What can hang from each mark:
Z413: Z832
Z406: Z944
Z980: Z832
Z357: Z245 Z413 Z944
Z827: Z248
Z245: Z357
Z907: Z944
Z944: Z357 Z406
Z71: Z832
Z832: Z71 Z245 Z413 Z944 Z980
Z248: Z827 Z980

In the rows, 128 means zero.
Known rows, with every way that one mark hangs from another:
[Z827 [Z248 [Z980 [Z832 Z71 Z245 Z413 [Z944 Z357]]]]]: [133 172 133  62 132 120 120 136  74 132 144 147 136 136 122 113 127 139
 109 105 134 160 205 190]
[Z944 [Z357 Z245 [Z413 [Z832 Z71 Z980]]] Z406]: [161 147  97  79 124 133 114 120  92 145 141 187 203 131 136 149 145 115
 122 123 121 147  92 118]
[Z827 [Z248 Z980]]: [135 158 137  53 128 134 101 114 100 136 141 150 114 142 125 120 111 144
 120 130 134 147 170 167]
[Z71 [Z832 Z413 [Z944 [Z357 Z245] Z406] Z980]]: [139 129 122  95 113 127  94 155  76 123 121 124 174 150 127 112 155 139
  91  72 118 169 124 140]
[Z827 [Z248 [Z980 [Z832 Z71 [Z245 Z357]]]]]: [126 169 116  64 159 131 117 121  94 130 152 137 135 128 137 129 127 145
 118 120 128 147 195 178]
[Z413 [Z832 Z245]]: [133 122  95 103 169 134 110 151 108  84 143 124 157 133 149 127 102 138
 116 120 161 153 143 174]
[Z248 Z827]: [109 150 122 114 109 102 110 146 127 139 137 119 159 129 151 114 104 132
 129 145 132 155 154 148]
[Z413 [Z832 Z245 Z980]]: [142 136  84  95 167 145 101 164 113  71 142 127 184 128 153  97 110 136
 103  98 164 149 165 180]
[Z357 Z245 [Z944 Z406]]: [119 137 138  71 127 149 106  92 120 107 130 147 121 139 125 149 137 162
 149 130 130 115 105 123]
[Z827 [Z248 [Z980 [Z832 Z71 Z245 [Z944 Z357 Z406]]]]]: [133 187 141  56 130 110 103 120  66 123 152 150 152 139 122 119 124 135
 123 104 135 157 187 183]
[Z248 Z827 Z980]: [104 180 144  76 113  95  68 130 128 124 129 107 159 130 157  90 106 164
 146 166 153 171 174 175]
[Z248 Z827 [Z980 [Z832 Z413 [Z944 [Z357 Z245]]]]]: [ 96 173 155  74 119  75  83 160 109 117 137 101 179 143 145  88 130 185
 131 134 155 185 194 200]
[Z907 [Z944 [Z357 Z245 Z413] Z406]]: [171 142 134  77 116 127  97 143 108 101 160 167 161 159 121 185 144 115
 128 128 112 159 116 122]
[Z827 [Z248 [Z980 [Z832 Z71 [Z944 Z357 Z406]]]]]: [128 181 143  62 119 100 102 120  69 136 144 150 146 142 117 124 123 143
 132 107 135 158 174 180]
[Z248 [Z980 Z832]]: [106 160 148  96 151  92  90 126 121 110 132 107 146 140 133 105 135 169
 149 134 155 136 157 171]
[Z907 [Z944 [Z357 Z245]]]: [168 126 146  98 129 129 111 158 129  90 150 128 140 145 124 178 128 139
 105 142 116 162 143 131]
[Z832 Z71 Z245 Z413 Z944]: [142 161 116 147 114 158 165 139  70 104 120 137 149 101 133  98 160  97
  99  64 130 157 221 182]
[Z413 [Z832 Z71 [Z245 Z357] [Z944 Z406]]]: [129 153  95 119 143 127 116 140  76  76 137 122 181 120 144 143 121 138
 138  91 149 181 154 183]
[Z980 [Z832 Z71 [Z245 Z357] Z413 Z944]]: [110 148 105 150 156 116 170 163  88 110 140 110 163 116 133 122 174 129
 117  68 125 149 205 178]
[Z71 [Z832 Z245 Z413 Z980]]: [137 127  82  99 164 156 106 156  95 116 131 113 160 135 155  96 145 116
  75  89 127 140 164 147]
[Z406 [Z944 [Z357 Z413]]]: [150 133 136 119  96 133 140 138 134 154 113 120 140 120 107 121 131 121
 122 157  87 196 153 133]
[Z357 [Z413 [Z832 Z71 Z245]] Z944]: [137 153  38  99 137 152 146 138 113 121 126 174 129 136 128 121 114 114
 158 151 146 146 169 161]
[Z827 [Z248 [Z980 [Z832 Z71 Z944]]]]: [127 173 139  73 131 112 111 120  82 127 147 140 133 142 121 120 118 148
 129 107 140 148 191 190]
[Z357 Z245 Z413 [Z944 Z406]]: [138 137  94  64 131 170 127  91 129 129 147 192 131 152 118 148 152 132
 155 139 115 112 107 116]

Rows:
[174 142 120  69 120 126  89 159 106  89 160 166 181 161 128 173 140 122
 122 116 124 165 124 137]
[Z907 [Z944 [Z357 Z245 [Z413 [Z832 Z980]]] Z406]]
[155 178  98 138 111 173 155 158  78  84 118 142 186  93 137  54 175  95
  77  36 132 152 252 189]
[Z832 Z71 Z245 Z413 Z944 Z980]
[136 144 110  94 133 139  90 153  69  94 136 122 177 148 136  93 155 117
  90  53 127 161 155 160]
[Z71 [Z832 Z245 Z413 [Z944 Z406] Z980]]
[138 137 132 120  84 145 133 180 107 101 108 141 156 136 106  62 173 129
  93  45 131 159 193 168]
[Z832 Z413 Z944 Z980]
[138 177  39  77 124 147 118 133  93 113 127 193 165 141 131 108 129 103
 165 117 148 141 156 159]
[Z357 [Z413 [Z832 Z71 Z245 Z980]] [Z944 Z406]]
[135 179 136  65 138 117 114 127  78 124 151 143 142 135 122 116 121 141
 114 112 134 159 199 186]
[Z827 [Z248 [Z980 [Z832 Z71 Z245 [Z944 Z357]]]]]
[135 119  67 112 147 156 147 162 148 122 135 137 152 129 125 140 156 140
 131 128 105 175 142 132]
[Z245 [Z357 [Z413 [Z832 Z944 Z980]]]]
[ 88 183 142  82 134  66  71 144 120 120 143  96 176 140 157  90 113 173
 152 150 161 162 183 192]
[Z248 Z827 [Z980 Z832]]
[ 92 185 147  76 128  81  80 161 103 100 145 101 179 142 151  73 129 166
 133 120 160 180 215 213]
[Z248 Z827 [Z980 [Z832 Z245 Z413 Z944]]]
[161 197 110 114  88 149 139 160  50 101 112 162 211  96 130  66 183  83
  85  33 125 170 219 169]
[Z832 Z71 Z245 Z413 [Z944 Z357 Z406] Z980]
[117 154  77 146 187 122 165 140 110 122 157 121 171 110 150 137 158 115
 128 109 120 121 183 153]
[Z980 [Z832 Z71 [Z245 [Z357 Z413]]]]
[156 150  93 106 147 144 107 156  94  93 146 121 184 137 128  98 135 118
  83  97 111 172 160 146]
[Z71 [Z832 Z245 [Z944 [Z357 Z413]] Z980]]
[112 146  96 145 167 113 161 153  88 129 141 123 162 117 152 119 155 111
 113  83 142 112 194 173]
[Z980 [Z832 Z71 Z245 Z413]]
[128 180 114 141 141  90 146 142  70 107 156 140 197 126 124 124 155 107
 134  80 128 143 172 167]
[Z980 [Z832 Z71 Z245 [Z944 [Z357 Z413] Z406]]]
[143 119 116 107 124 137 110 164  91 121 119 113 162 145 127 106 148 146
  77  85 118 168 144 143]
[Z71 [Z832 Z413 [Z944 [Z357 Z245]] Z980]]
[164 117 108 104 139 153 153 131 139 154 141 165 151 124 123 147 143 124
  97 161 100 143 116 103]
[Z944 [Z357 Z245 Z413]]
[120 165 120  45 154 130 111 131 103 122 150 136 118 142 123 124 125 154
 126 127 129 152 192 176]
[Z827 [Z248 [Z980 [Z832 [Z245 [Z357 Z944]]]]]]
[152 145 105  98 140 132 108 182 100  57 137 126 192 131 128  90 115 141
  96  88 154 185 172 187]
[Z413 [Z832 Z245 [Z944 Z357] Z980]]
[115 143 157 123 131  77 125 148  90 106 153 123 177 151 108 138 151 149
 135  83 130 143 125 153]
[Z980 [Z832 [Z944 [Z357 Z245] Z406]]]
